In the rows, zero is written as 100.
Known rows, with every step that occurs:
dute > fuves > mema: [93,121,100,71,93,102,102,107,98,97,104,88,88,100,87,95,101,76,97,125,110,112,106,103,83,95,109,89,84,102,103,55,101,96,77,88,105,96,93,90,92,94,92,101,100]
fuves > mema > tizef > pudu > bidisi: [111,76,100,103,91,98,89,93,119,93,92,89,81,110,83,103,84,70,125,139,108,123,93,116,99,97,95,77,107,85,88,75,87,90,77,94,101,89,89,127,118,67,83,101,105]
kufod > mozel > maro > rokat > lufi: [123,101,101,86,117,119,107,89,87,134,102,92,136,104,102,132,86,114,122,102,109,112,74,101,135,103,101,73,123,100,100,136,92,102,122,118,86,123,96,73,73,77,98,87,117]
solep > kure: [92,105,100,102,88,86,94,109,107,93,105,101,98,92,85,90,106,92,84,89,99,91,113,99,100,95,99,108,77,90,94,103,91,102,102,94,105,99,105,95,102,110,89,111,106]
mozel > kufod: [74,109,104,103,103,106,111,100,89,111,94,97,103,104,90,87,107,92,73,104,96,109,102,92,119,98,99,115,107,93,112,94,92,116,118,92,102,94,110,85,95,101,105,108,100]
perode > pudu > tizef > mema > fuves > dute: [114,100,91,110,113,110,141,100,120,81,78,114,77,114,131,106,96,101,72,108,94,87,105,113,93,112,99,102,112,87,112,40,132,83,86,88,96,117,82,171,128,92,131,83,80]
pudu > kufod > mozel > maro > rokat > vukaz: [135,120,101,90,128,122,108,80,86,156,105,96,130,108,114,123,79,114,120,120,105,131,53,98,137,109,103,96,128,106,87,140,94,102,139,126,88,90,100,59,95,83,121,83,135]
solep > perode > pudu > tizef > mema: [109,67,82,117,103,97,127,101,130,90,104,117,88,118,122,103,90,84,71,91,98,84,105,116,110,88,102,102,102,82,114,97,111,91,92,96,99,104,96,145,118,116,117,98,101]
kufod > mozel > maro > rokat: [120,107,98,88,111,118,114,100,81,133,105,91,123,112,101,126,85,106,106,100,106,111,72,97,144,103,101,82,112,94,102,119,91,120,121,115,90,104,98,73,84,87,103,98,123]
dute > fuves > mema > tizef: [102,122,104,79,88,101,90,108,98,94,97,77,79,113,79,110,101,57,108,139,108,117,98,99,77,86,107,75,91,92,99,48,109,86,74,84,105,101,92,116,97,79,89,93,103]
kufod > mozel: [93,109,94,98,110,105,106,104,96,110,105,91,108,108,94,109,108,90,80,96,97,100,107,92,120,97,98,90,79,96,107,87,95,111,110,100,102,98,104,92,97,104,103,103,113]
fuves > dute > kure > solep > perode > pudu: [121,78,116,109,105,78,148,117,141,144,82,106,77,89,96,72,104,120,112,99,100,100,106,132,65,93,108,76,109,106,116,144,91,76,101,97,90,88,87,79,109,120,64,91,77]
pudu > lufi: [88,87,103,99,140,94,102,102,107,82,98,100,105,98,95,85,112,96,99,99,100,101,113,91,107,96,90,105,82,107,108,94,94,126,101,92,110,80,104,98,105,106,116,113,101]
perode > solep > kure > dute > fuves: [128,128,101,92,51,65,80,107,118,110,104,87,101,68,105,90,112,115,107,101,102,87,109,110,88,103,100,93,94,93,77,61,83,91,76,93,101,100,106,73,90,115,56,126,105]
maro > rokat > lufi > pudu: [88,83,101,90,99,116,85,91,82,82,103,102,128,102,104,107,89,116,121,71,110,101,89,80,95,101,106,112,113,106,91,128,105,100,108,110,102,115,102,92,87,87,110,89,92]
rokat > lufi > pudu > perode > solep: [99,100,84,109,68,95,59,84,108,62,109,100,123,97,124,92,99,103,87,75,101,108,115,97,97,92,101,127,102,104,70,82,84,88,94,103,108,113,113,97,98,93,112,103,80]
bidisi > pudu > perode > solep > kure > dute: [132,128,83,116,48,68,38,101,109,76,130,100,103,70,117,86,97,117,70,89,87,74,114,106,99,96,101,116,103,82,69,53,76,99,80,102,103,94,114,92,105,107,81,134,109]
solep > kure > dute > fuves > mema > tizef: [134,142,113,83,60,80,83,114,104,112,103,76,86,77,80,110,106,78,120,138,111,102,99,99,59,87,108,66,102,84,88,62,107,72,65,92,93,110,95,109,93,85,54,117,110]
lufi > pudu > tizef > mema > fuves > dute: [96,104,84,107,80,125,106,103,91,76,81,113,86,121,132,108,103,98,95,88,100,87,108,67,75,107,103,122,107,97,95,64,136,85,89,92,100,122,93,176,120,95,148,82,65]
mema > fuves > dute > kure > solep > perode: [115,86,118,108,80,87,125,120,123,141,78,100,71,105,92,78,110,114,128,112,98,102,108,104,71,102,104,75,103,115,106,133,99,70,103,90,90,97,78,102,114,120,75,75,69]
bidisi > pudu > kufod > mozel: [104,131,85,104,121,106,74,100,74,137,121,93,103,112,98,97,101,92,81,117,90,86,104,82,109,98,96,91,90,97,95,84,84,117,117,106,110,87,104,80,101,100,131,84,116]
lufi > pudu > perode: [79,111,91,104,78,108,86,100,89,62,109,105,109,106,106,88,100,90,68,74,99,100,114,83,97,95,105,138,84,98,97,89,91,105,95,103,110,92,116,96,105,101,118,109,87]
dute > kure > solep > perode > pudu > tizef: [118,69,102,115,87,88,142,115,142,139,108,113,84,111,98,100,107,108,89,78,96,87,108,126,93,84,101,90,100,100,113,153,83,84,100,101,93,87,97,97,109,134,71,93,97]
maro > mozel: [88,109,99,104,105,109,107,105,92,94,101,96,106,107,91,106,103,95,82,93,100,104,107,98,119,115,94,87,78,108,99,103,101,116,106,101,104,94,106,93,98,103,101,106,99]
rokat > maro > mozel: [94,117,99,106,115,115,101,110,75,110,100,93,96,104,93,128,103,102,95,102,94,110,97,103,107,118,97,89,89,115,102,126,117,118,104,112,95,109,107,91,84,97,96,110,99]
vukaz > rokat > maro > mozel > kufod: [88,116,114,104,128,115,104,90,47,135,92,98,96,93,94,145,111,118,111,115,95,122,73,100,130,121,94,90,121,114,100,144,128,127,135,118,86,118,120,73,74,94,91,106,111]
dute > kure: [71,105,105,95,98,100,113,117,103,106,95,104,96,104,84,93,106,95,90,85,99,88,112,102,87,96,103,100,79,106,112,96,89,104,118,90,102,87,102,82,100,112,89,98,97]
kure > solep > perode > pudu > lufi: [130,47,110,114,142,70,126,101,144,121,102,99,94,92,101,73,111,104,115,106,97,108,107,121,110,88,92,85,105,102,111,146,89,110,89,101,104,78,92,88,113,119,88,112,100]
rokat > lufi: [78,97,102,97,109,100,95,92,106,81,99,97,113,96,90,89,105,100,91,92,103,98,114,101,100,100,99,104,91,105,110,101,96,92,105,94,105,108,101,98,92,98,101,92,96]
maro > mozel > kufod: [87,117,103,108,103,115,116,100,82,127,95,94,110,109,93,110,104,95,80,107,98,113,99,94,128,112,92,88,105,102,98,113,97,122,119,102,95,99,114,80,88,96,103,112,97]
bidisi > pudu > lufi > rokat > maro: [89,81,96,101,155,101,59,107,66,92,116,108,87,95,100,115,105,107,145,106,80,90,86,87,69,106,85,107,104,113,105,112,111,135,88,112,98,92,95,93,84,94,127,111,117]
kure > solep > perode > pudu > tizef: [121,64,97,120,94,88,132,102,139,113,112,108,90,110,103,92,106,105,76,83,96,97,108,121,116,88,99,104,100,92,111,143,91,90,85,102,102,89,100,115,111,131,87,98,103]
mema > tizef > pudu > perode: [91,123,100,116,75,102,88,98,113,66,99,94,90,116,85,94,77,81,62,116,97,107,101,119,113,93,101,106,100,87,93,80,78,91,90,94,107,89,101,119,114,79,83,96,100]
bidisi > pudu > tizef > mema > fuves: [94,97,75,109,88,117,72,100,91,73,112,111,81,130,116,114,98,85,75,98,83,66,109,79,108,103,97,115,99,88,102,43,123,104,90,93,105,109,92,169,120,100,146,86,100]
tizef > mema > fuves > dute > kure: [92,111,104,95,98,104,123,117,103,106,67,108,73,107,109,94,96,96,109,117,96,86,107,100,66,106,107,86,103,105,107,55,125,81,110,82,90,112,77,134,120,91,113,81,72]
vukaz > rokat > lufi > pudu: [74,84,109,93,110,104,79,76,75,75,97,105,117,85,100,108,118,116,127,75,109,100,98,82,97,101,101,116,101,112,98,125,115,98,119,107,108,117,115,93,91,100,104,84,96]
tizef > mema: [78,98,90,99,103,101,100,102,102,75,96,104,93,104,103,87,91,80,81,102,95,90,109,98,105,91,104,113,91,93,106,69,117,105,106,86,104,102,94,126,113,98,122,110,102]
vukaz > rokat: [72,95,110,93,117,96,98,88,82,74,98,104,97,90,87,98,111,107,96,91,102,100,97,99,124,102,100,113,85,104,108,93,112,114,120,96,108,94,109,94,104,112,97,94,115]
maro > rokat > lufi > pudu > tizef > mema: [92,79,82,95,88,129,87,91,85,75,105,118,120,115,125,129,76,109,107,65,104,85,87,75,93,92,108,121,122,94,84,117,126,90,104,106,93,131,100,143,97,85,137,91,92]
fuves > dute: [82,112,104,99,109,103,113,108,100,81,82,99,93,94,94,75,103,108,81,97,102,102,110,96,86,106,102,110,87,100,111,79,104,97,99,88,105,95,96,105,105,104,106,96,84]
perode > solep > kure > dute: [125,116,97,110,59,67,75,105,120,96,106,93,106,65,109,83,109,116,95,89,101,90,112,108,103,98,96,105,99,92,75,74,88,99,94,95,101,100,106,94,104,114,68,132,105]
solep > perode: [86,79,100,109,94,93,101,106,110,92,104,98,98,108,89,78,102,88,90,93,104,101,111,96,110,93,101,100,81,99,114,117,90,101,102,94,107,91,102,98,104,122,97,96,98]
pudu > bidisi: [83,63,99,98,109,93,103,97,108,84,96,103,100,103,92,88,107,92,105,95,97,99,111,98,113,110,93,105,77,95,109,84,87,109,90,96,104,83,106,93,110,106,111,109,107]
tizef > mema > fuves > dute: [94,107,99,100,103,105,112,103,102,79,71,103,79,106,114,86,95,94,94,121,96,96,107,94,88,110,102,99,104,99,105,44,133,87,99,82,99,114,78,151,122,87,128,86,76]

Rows:
[89,116,112,97,98,103,124,118,102,109,72,101,80,106,95,91,110,109,104,106,99,94,110,99,71,114,102,87,91,112,112,72,104,87,109,86,97,100,86,108,109,102,94,75,71]
mema > fuves > dute > kure
[90,84,104,89,114,114,99,87,105,76,103,106,114,102,100,106,80,118,104,84,99,117,70,100,118,109,109,124,107,101,97,110,113,99,116,106,98,84,100,90,106,97,103,98,124]
maro > rokat > vukaz
[93,112,108,102,104,104,114,105,100,83,77,96,85,105,98,82,108,105,91,111,99,103,110,94,93,119,97,101,92,105,110,60,111,93,95,87,104,103,87,124,113,98,111,80,76]
mema > fuves > dute
[104,128,104,84,76,104,93,104,109,102,95,77,76,112,75,105,84,69,109,147,112,119,92,117,82,92,107,73,104,93,91,62,92,83,72,86,107,95,87,114,98,71,66,91,99]
dute > fuves > mema > tizef > pudu
[124,129,95,99,110,116,93,85,73,162,101,90,137,103,114,109,110,97,124,110,113,112,97,78,102,99,96,89,114,111,90,145,80,98,125,122,99,119,108,68,78,84,128,78,93]
rokat > lufi > pudu > kufod > mozel > maro
[129,128,93,113,47,65,71,101,124,77,114,99,108,66,117,84,96,114,68,90,96,93,115,114,107,94,100,115,101,88,69,64,80,91,86,98,98,100,111,91,108,109,71,136,105]
pudu > perode > solep > kure > dute
[93,109,114,96,91,93,126,120,113,125,81,102,82,89,85,77,108,120,104,95,96,98,111,107,65,96,106,97,98,112,105,122,98,83,108,90,92,88,90,84,102,112,77,97,80]
fuves > dute > kure > solep
[109,135,111,84,67,78,100,113,104,110,103,91,102,69,87,90,112,111,102,101,104,80,110,101,77,106,106,92,87,93,102,85,90,91,76,95,100,100,107,72,86,114,58,121,106]
solep > kure > dute > fuves
[124,60,88,119,93,89,129,100,141,110,108,114,83,110,117,94,93,93,80,93,92,89,105,121,110,81,103,104,112,87,108,127,112,83,88,99,95,101,89,141,121,121,104,105,102]
kure > solep > perode > pudu > tizef > mema
[132,142,98,94,40,64,77,103,121,90,112,92,103,68,111,90,99,114,80,103,97,89,113,119,92,100,104,104,95,90,71,50,76,84,68,96,98,101,111,70,94,109,60,131,103]
pudu > perode > solep > kure > dute > fuves
[78,98,105,95,97,102,74,73,77,57,105,111,119,86,107,109,105,114,101,76,106,102,101,90,100,98,105,127,101,109,93,113,107,92,110,111,105,117,119,90,94,94,108,88,95]
vukaz > rokat > lufi > pudu > perode
[126,51,115,110,137,68,136,114,148,147,98,105,89,93,97,81,113,107,129,101,97,98,107,125,87,85,97,72,103,110,111,158,81,104,104,101,94,75,93,71,110,123,74,109,94]
dute > kure > solep > perode > pudu > lufi
[81,98,81,104,91,112,105,102,104,71,104,114,93,117,111,106,92,85,63,86,94,82,111,92,108,89,101,123,90,90,104,74,117,100,99,88,102,104,100,150,113,107,131,105,104]
pudu > tizef > mema
[102,115,101,104,85,105,87,102,111,88,97,83,82,110,79,98,81,68,98,137,111,123,94,114,98,85,102,84,108,90,90,75,96,90,90,88,106,94,87,134,112,71,78,96,100]
fuves > mema > tizef > pudu
[75,89,114,91,122,95,90,77,87,75,97,104,110,83,88,104,110,114,110,92,105,99,98,103,114,103,98,103,97,109,107,109,111,95,122,100,103,113,106,93,93,102,94,85,109]
vukaz > rokat > lufi
[117,63,107,115,105,77,126,102,136,118,104,99,91,97,95,72,103,101,93,98,97,105,105,126,112,91,101,94,102,98,114,136,92,94,92,101,103,86,92,90,112,122,77,102,99]
kure > solep > perode > pudu
[125,98,101,84,120,125,107,83,96,128,104,95,130,107,109,135,85,115,123,97,104,128,54,99,140,109,104,96,122,98,97,132,102,105,125,124,85,96,102,69,89,84,103,99,136]
kufod > mozel > maro > rokat > vukaz
[84,74,94,99,144,97,65,101,83,77,116,111,97,98,99,94,103,100,132,97,87,82,98,82,79,101,83,106,93,106,101,89,96,134,90,102,106,78,94,94,100,100,131,109,116]
bidisi > pudu > lufi > rokat
[89,82,106,98,153,99,93,107,79,92,100,108,92,92,99,114,104,104,143,106,89,108,86,97,75,104,85,106,101,119,106,122,115,126,93,108,93,98,93,92,87,97,117,115,112]
pudu > lufi > rokat > maro
[107,123,108,102,76,78,96,110,106,96,105,97,107,66,90,84,110,112,90,88,102,82,113,98,92,101,101,104,92,92,99,99,94,97,94,97,99,98,106,92,99,114,69,127,106]
solep > kure > dute
[82,98,71,105,92,115,73,102,91,69,119,115,89,120,111,107,93,87,66,83,86,65,111,82,102,91,101,125,94,83,103,64,114,109,93,93,106,100,102,150,110,106,142,102,107]
bidisi > pudu > tizef > mema
[107,141,101,88,64,103,88,101,111,83,103,83,78,114,82,106,72,68,83,150,107,121,94,125,86,89,110,83,105,88,85,52,84,77,64,90,103,95,91,110,101,65,70,94,98]
dute > fuves > mema > tizef > pudu > perode
[103,99,103,89,103,114,109,99,85,103,100,98,117,107,94,101,83,107,103,97,107,109,77,101,135,103,102,106,112,97,106,118,94,119,114,107,97,95,97,80,91,92,102,100,110]
mozel > maro > rokat
[124,142,109,74,64,80,96,114,102,114,108,87,94,64,90,95,105,97,109,124,114,96,108,103,65,97,110,81,95,93,93,69,101,84,68,94,95,105,97,84,88,100,56,126,104]
solep > kure > dute > fuves > mema
[130,124,93,93,108,125,103,95,57,163,105,94,131,115,116,118,87,103,121,106,110,116,71,73,124,100,102,96,121,103,84,141,86,121,130,125,97,104,104,63,86,84,129,84,108]
lufi > pudu > kufod > mozel > maro > rokat
[88,67,106,95,151,99,93,85,112,73,100,113,109,92,107,101,102,106,145,95,93,117,79,95,81,107,87,117,99,115,97,112,110,108,100,107,97,75,96,93,106,100,123,112,126]
pudu > lufi > rokat > vukaz
[101,72,105,111,84,85,103,106,121,111,106,96,91,102,84,70,106,98,100,96,98,105,110,101,111,87,102,101,92,103,107,147,91,94,96,97,104,86,95,92,106,127,84,103,99]
kure > solep > perode
[93,133,112,82,83,91,109,109,97,95,99,89,104,80,89,84,111,108,94,103,103,86,110,99,88,111,105,98,89,104,119,66,95,97,77,93,105,91,105,76,88,112,74,115,101]
kure > dute > fuves
[104,71,101,113,115,85,124,102,127,99,101,101,95,104,99,79,101,91,85,96,104,100,106,121,111,97,101,93,91,93,123,107,89,101,97,99,108,89,100,94,111,118,90,96,98]
solep > perode > pudu
[96,104,82,110,62,96,67,93,104,61,111,102,109,105,123,86,98,94,74,74,98,108,113,92,108,91,101,138,92,97,72,64,85,106,93,99,112,93,116,98,109,103,116,113,86]
lufi > pudu > perode > solep
[92,123,104,110,115,119,108,107,64,141,95,92,99,105,94,130,107,102,93,115,92,122,88,98,117,117,95,89,114,109,103,136,112,122,118,111,88,113,115,78,74,91,98,113,98]
rokat > maro > mozel > kufod
[87,88,106,89,113,108,98,93,96,82,102,101,120,100,92,103,81,117,103,89,105,101,89,101,113,102,104,99,108,103,100,114,103,96,111,101,100,112,94,93,90,89,99,89,104]
maro > rokat > lufi
[88,93,103,103,130,97,105,98,117,90,96,101,103,97,92,79,97,106,101,108,103,102,107,111,113,102,91,103,95,106,99,109,77,124,98,94,111,76,98,95,107,97,93,109,97]
tizef > pudu > lufi
[97,75,111,107,79,83,113,118,123,137,102,102,86,103,80,78,107,100,112,91,98,96,110,107,88,83,105,88,92,109,107,159,83,88,111,95,95,84,94,77,102,131,69,98,94]
dute > kure > solep > perode
[111,32,101,113,120,78,124,93,135,103,96,106,95,103,103,84,104,92,111,100,101,101,106,123,114,108,94,85,89,88,120,107,81,102,84,102,102,84,102,89,116,115,97,101,104]
solep > perode > pudu > bidisi
[77,86,98,98,99,115,84,76,76,71,105,114,118,97,107,127,119,118,110,58,109,91,100,76,100,100,99,126,99,108,96,131,116,93,112,109,105,121,120,118,90,110,113,80,98]
vukaz > rokat > lufi > pudu > tizef
[97,90,82,108,111,105,129,98,121,78,101,116,92,112,120,107,91,87,58,87,94,81,106,117,111,94,100,114,100,82,111,64,117,100,94,93,101,105,97,147,117,102,124,105,104]
perode > pudu > tizef > mema
[121,146,113,86,64,97,94,106,108,104,95,74,87,88,81,99,88,85,114,148,114,110,93,117,75,98,108,69,117,94,98,59,95,78,65,91,101,96,89,110,96,75,46,108,99]
kure > dute > fuves > mema > tizef > pudu
[94,113,93,101,87,115,127,116,106,100,75,117,74,119,118,114,98,101,90,102,94,79,109,95,68,104,103,97,101,101,104,60,125,77,104,82,87,117,84,161,119,100,123,77,72]
pudu > tizef > mema > fuves > dute > kure
[106,73,91,118,103,96,129,101,128,93,109,110,96,116,107,99,103,94,67,80,103,91,108,115,114,95,97,102,89,88,119,113,91,98,91,99,103,92,105,119,111,126,100,91,101]
solep > perode > pudu > tizef
[88,97,95,102,97,103,100,100,101,79,90,102,87,116,106,94,96,78,91,115,92,91,108,95,112,103,100,104,97,97,106,48,125,99,103,85,105,111,84,145,121,92,127,95,94]
tizef > mema > fuves
[109,103,98,91,85,120,86,84,79,87,108,105,139,103,114,111,78,114,108,80,111,110,81,91,112,100,109,120,128,102,91,138,88,96,106,122,93,118,107,74,80,74,113,94,91]
mozel > maro > rokat > lufi > pudu > perode
[123,97,96,86,105,126,95,88,72,136,103,92,144,107,113,136,93,113,139,84,114,112,74,79,118,101,103,87,127,102,90,150,94,104,119,126,88,128,103,71,70,75,109,88,103]
kufod > mozel > maro > rokat > lufi > pudu
[89,115,98,103,105,107,84,88,82,111,100,101,121,98,103,80,107,98,106,96,109,102,113,79,79,98,99,117,100,115,91,123,92,91,115,105,113,107,106,88,96,97,127,79,81]
rokat > lufi > pudu > kufod
[90,105,101,104,117,114,98,109,63,105,103,104,94,101,96,136,95,104,126,102,89,110,81,104,87,122,88,87,95,121,95,131,123,116,100,116,88,111,97,89,79,93,102,108,111]
lufi > rokat > maro > mozel
[100,97,108,107,153,113,105,104,60,140,95,104,101,97,105,139,105,108,145,122,88,125,74,94,92,118,78,80,123,120,93,149,116,138,110,118,80,107,104,74,72,85,115,124,109]
pudu > lufi > rokat > maro > mozel > kufod
[123,138,85,102,118,110,79,97,69,159,117,91,112,111,103,101,104,92,95,125,95,95,95,86,123,101,95,88,105,98,99,104,75,123,121,115,103,91,104,67,90,95,132,85,117]
bidisi > pudu > kufod > mozel > maro
[77,93,98,99,96,109,83,92,91,83,100,100,120,97,100,93,112,100,109,73,107,99,113,79,83,98,102,116,94,108,102,115,99,94,102,101,108,112,109,98,89,97,112,93,82]
rokat > lufi > pudu
[77,101,112,94,127,100,91,93,64,88,98,102,87,87,88,119,111,114,108,99,95,107,85,104,113,106,101,116,97,112,112,116,127,115,118,106,102,109,110,92,89,106,92,96,114]
vukaz > rokat > maro
[81,46,107,92,115,96,80,67,82,79,92,110,117,85,104,113,120,116,154,79,109,100,97,84,98,113,94,108,99,107,96,125,106,98,106,111,103,111,116,87,96,98,111,91,101]
vukaz > rokat > lufi > pudu > bidisi
